What can hang from each mark:
k501: k434 k620 k713
k792: k713
k87: k713
k620: k501
k331: k501
k398: k713
k713: k87 k398 k501 k792

Every row comes from one small tree of marks. The marks that hang from a mark follow it in brackets, in the order of their numbers. Every link used is in the known rows. Which tree was each row made from?
Known rows:
k398(k713): [-3.5, 16.3, 70.8, -14.1, 47.2, -1.6, 89.3, -27.4, 10.9, -0.4, 48.0, 35.7, -0.5, 21.6, -30.0, 13.2, 34.4]
k501(k434 k620): [19.1, -18.0, 46.9, -42.4, -3.6, -14.1, 15.8, -28.6, 28.3, -26.8, -3.1, 15.3, 21.2, 19.5, -12.7, 7.6, -13.0]
k501(k434 k713(k398)): [12.1, -23.1, 65.7, -21.5, 6.1, -2.7, 41.8, -40.8, 25.0, -34.7, 3.5, 32.0, 11.8, 24.2, -20.9, 13.8, -9.2]
k620(k501(k434 k713(k87 k398 k792))): [34.9, -39.5, 81.2, -13.0, 5.8, -19.8, 25.7, -18.9, 34.6, -11.9, 19.8, 36.5, 5.0, 15.9, -13.9, 28.9, -18.4]
k792(k713(k87 k398 k501(k434 k620))): [44.4, -17.0, 54.6, 1.3, -19.5, -21.3, -6.4, -23.5, 29.9, -34.1, 1.1, 16.9, 33.0, 29.1, -30.1, 29.5, -36.2]
k501(k434 k620 k713(k87 k792)): [13.6, -13.6, 46.6, -16.6, -27.6, -23.1, 22.0, -28.8, 42.9, -24.0, 10.6, 33.9, 24.0, 23.7, -0.4, 23.5, -10.3]
k87(k713(k501)): [-0.5, -13.5, 76.4, -19.9, 49.6, -12.6, 43.9, -19.0, 12.0, 1.0, 22.1, 20.4, 13.4, 23.1, -59.3, 22.2, 11.3]
k331(k501(k434 k620 k713)): [1.7, -29.4, 65.1, -55.1, 9.9, -19.3, 32.0, -25.1, 45.2, -19.9, -10.4, 40.5, 29.1, 23.1, -38.2, 7.6, 12.3]
k792(k713(k87 k398 k501)): [41.8, -1.8, 67.2, 14.7, 14.2, -20.2, 23.1, -26.9, 31.8, -22.7, 28.9, 17.9, 20.9, 29.9, -47.5, 28.4, -27.2]
k398(k713(k87 k501(k434 k620) k792)): [6.7, -3.9, 61.6, 4.6, -11.6, -19.9, 41.4, 1.0, 25.4, -4.4, 17.5, 31.7, 9.0, 14.1, -7.6, 33.7, 0.3]
k713(k501(k620) k792): [13.9, -23.6, 66.7, -25.8, 17.9, -11.0, 32.0, 7.7, 53.1, -4.7, 8.9, 19.3, 22.6, 10.0, -18.4, 38.4, -22.5]
k501(k434 k620 k713(k87 k398 k792)): [26.6, -22.8, 46.7, -16.3, -34.8, -17.9, 9.0, -27.3, 35.9, -34.3, -5.4, 28.4, 25.1, 24.3, 11.0, 32.9, -30.0]
k501(k713(k87)): [9.9, 18.2, 61.1, 3.8, 30.8, -28.0, 69.7, -47.8, 27.4, -14.0, 48.6, 29.6, 12.6, 33.2, -37.6, 9.7, 7.6]
k87(k713(k398)): [15.2, -10.1, 71.2, -28.1, 48.7, -1.9, 38.4, -34.4, 5.0, -9.3, 24.3, 18.1, 7.5, 26.6, -42.9, 23.0, 2.0]
k792(k713(k87 k398)): [45.3, 9.0, 61.1, 6.4, 17.7, -15.9, 31.2, -44.3, 29.8, -25.1, 47.9, 20.8, 13.4, 31.3, -42.0, 20.1, -17.3]
k620(k501(k434)): [28.9, -36.4, 81.6, -34.1, 29.8, -16.8, 30.9, -18.3, 28.2, -6.3, 22.0, 26.2, 1.9, 11.9, -32.7, 8.6, -6.4]
k713(k87 k398): [44.5, 11.6, 58.9, 7.1, 21.7, -27.3, 35.8, -39.0, 20.0, -22.7, 32.2, 4.3, 2.0, 25.9, -23.4, 14.9, -36.0]

Write each row's tree:
[25.0, -14.0, 41.9, -17.8, -27.3, -24.3, 10.4, -39.4, 17.0, -40.1, -11.8, 22.3, 32.2, 32.4, 1.1, 20.2, -24.4] -> k501(k434 k620 k713(k87 k398))
[-1.0, -21.9, 81.3, -19.4, 42.8, -5.4, 42.3, -7.0, 31.2, 7.6, 28.8, 26.4, 6.7, 13.9, -50.3, 35.2, 5.6] -> k87(k713(k501 k792))
[14.3, -45.5, 69.1, -32.3, 2.9, -1.1, 0.0, -1.1, 22.6, -12.9, -14.6, 20.0, 19.8, 14.8, -20.8, 45.8, -22.8] -> k87(k713(k398 k501(k434 k620) k792))
[1.5, -36.3, 69.0, -33.0, 8.5, -7.1, 12.7, -2.1, 28.7, -3.7, 0.5, 24.6, 18.2, 14.3, -32.1, 35.9, -3.3] -> k87(k713(k501(k434 k620) k792))
[8.3, 21.9, 69.1, 9.7, 25.2, -13.5, 79.2, -20.1, 26.2, 4.7, 63.5, 35.7, -10.5, 16.4, -19.3, 24.6, 19.6] -> k398(k713(k87 k792))
[15.6, -36.3, 53.8, -39.0, -19.8, 0.7, 17.4, -21.4, 39.8, -33.5, -13.7, 34.9, 28.6, 20.2, 8.7, 34.6, -19.2] -> k501(k434 k620 k713(k398 k792))
[27.2, 4.5, 52.1, 1.5, 9.1, -43.2, 22.4, -15.9, 25.4, -12.9, 10.9, 3.4, 27.2, 26.1, -29.4, 22.1, -28.0] -> k713(k87 k501(k620))
[44.6, 0.2, 64.2, 8.6, 12.0, -18.3, 34.2, -23.4, 43.4, -14.4, 41.1, 12.2, -5.2, 14.7, -11.1, 30.8, -42.8] -> k713(k87 k398 k792)
[4.9, -0.7, 72.9, 16.6, -0.6, -17.1, 56.4, -3.1, 29.4, -0.7, 33.0, 33.6, -6.0, 11.5, -20.1, 28.5, 3.4] -> k398(k713(k87 k501(k434) k792))
[43.1, -31.7, 56.8, 1.1, -33.8, -26.8, -13.4, 2.7, 42.5, -26.1, -17.5, 5.9, 17.3, 11.4, 4.0, 43.0, -66.1] -> k713(k87 k398 k501(k434 k620) k792)
[11.0, -17.8, 59.3, -36.5, -1.9, -33.1, 26.1, -29.5, 42.5, -20.5, -3.5, 36.7, 26.8, 25.6, -37.4, 6.0, 4.5] -> k331(k501(k434 k620 k713(k87)))
[44.1, -20.0, 50.9, -0.1, -25.4, -35.4, -10.8, -13.5, 19.1, -33.7, -26.2, -1.9, 25.2, 23.6, -9.4, 27.8, -59.3] -> k713(k87 k398 k501(k434 k620))
[15.8, -19.0, 76.0, -27.1, 40.5, 4.4, 37.5, -21.2, 23.0, -3.2, 31.0, 23.6, 1.3, 16.9, -32.6, 35.5, -3.9] -> k87(k713(k398 k792))
[43.8, -17.2, 58.8, 3.5, -7.8, -27.1, 5.1, 1.8, 41.9, -17.8, -0.4, 5.5, 21.4, 15.8, -2.9, 48.6, -59.3] -> k713(k87 k398 k501(k620) k792)
[24.9, -25.6, 77.1, -13.8, 16.7, -29.6, 36.6, -29.1, 24.6, -8.9, 27.4, 36.2, 9.0, 22.3, -30.6, 11.4, -0.8] -> k620(k501(k434 k713(k87)))
[13.5, 12.1, 44.2, -15.6, 12.0, -31.0, 45.8, -41.8, 22.4, -20.1, 25.0, 26.6, 35.8, 37.0, -18.0, 18.2, 3.9] -> k501(k620 k713(k87))
[1.9, -13.8, 67.4, -53.2, 35.6, -18.5, 51.0, -25.0, 44.5, -11.4, 6.0, 41.0, 33.2, 26.6, -44.4, 13.7, 19.6] -> k331(k501(k620 k713))
[28.1, -20.8, 56.1, 1.6, -26.8, -34.0, 2.6, 0.9, 50.7, -15.0, 2.7, 12.0, 15.3, 10.9, -10.4, 31.5, -41.5] -> k713(k87 k501(k434 k620) k792)
[7.9, -6.3, 78.5, -19.0, 33.1, -25.7, 61.7, -24.4, 61.0, -2.9, 37.7, 43.5, 8.0, 19.1, -51.9, 15.2, 10.8] -> k331(k501(k713(k87 k792)))
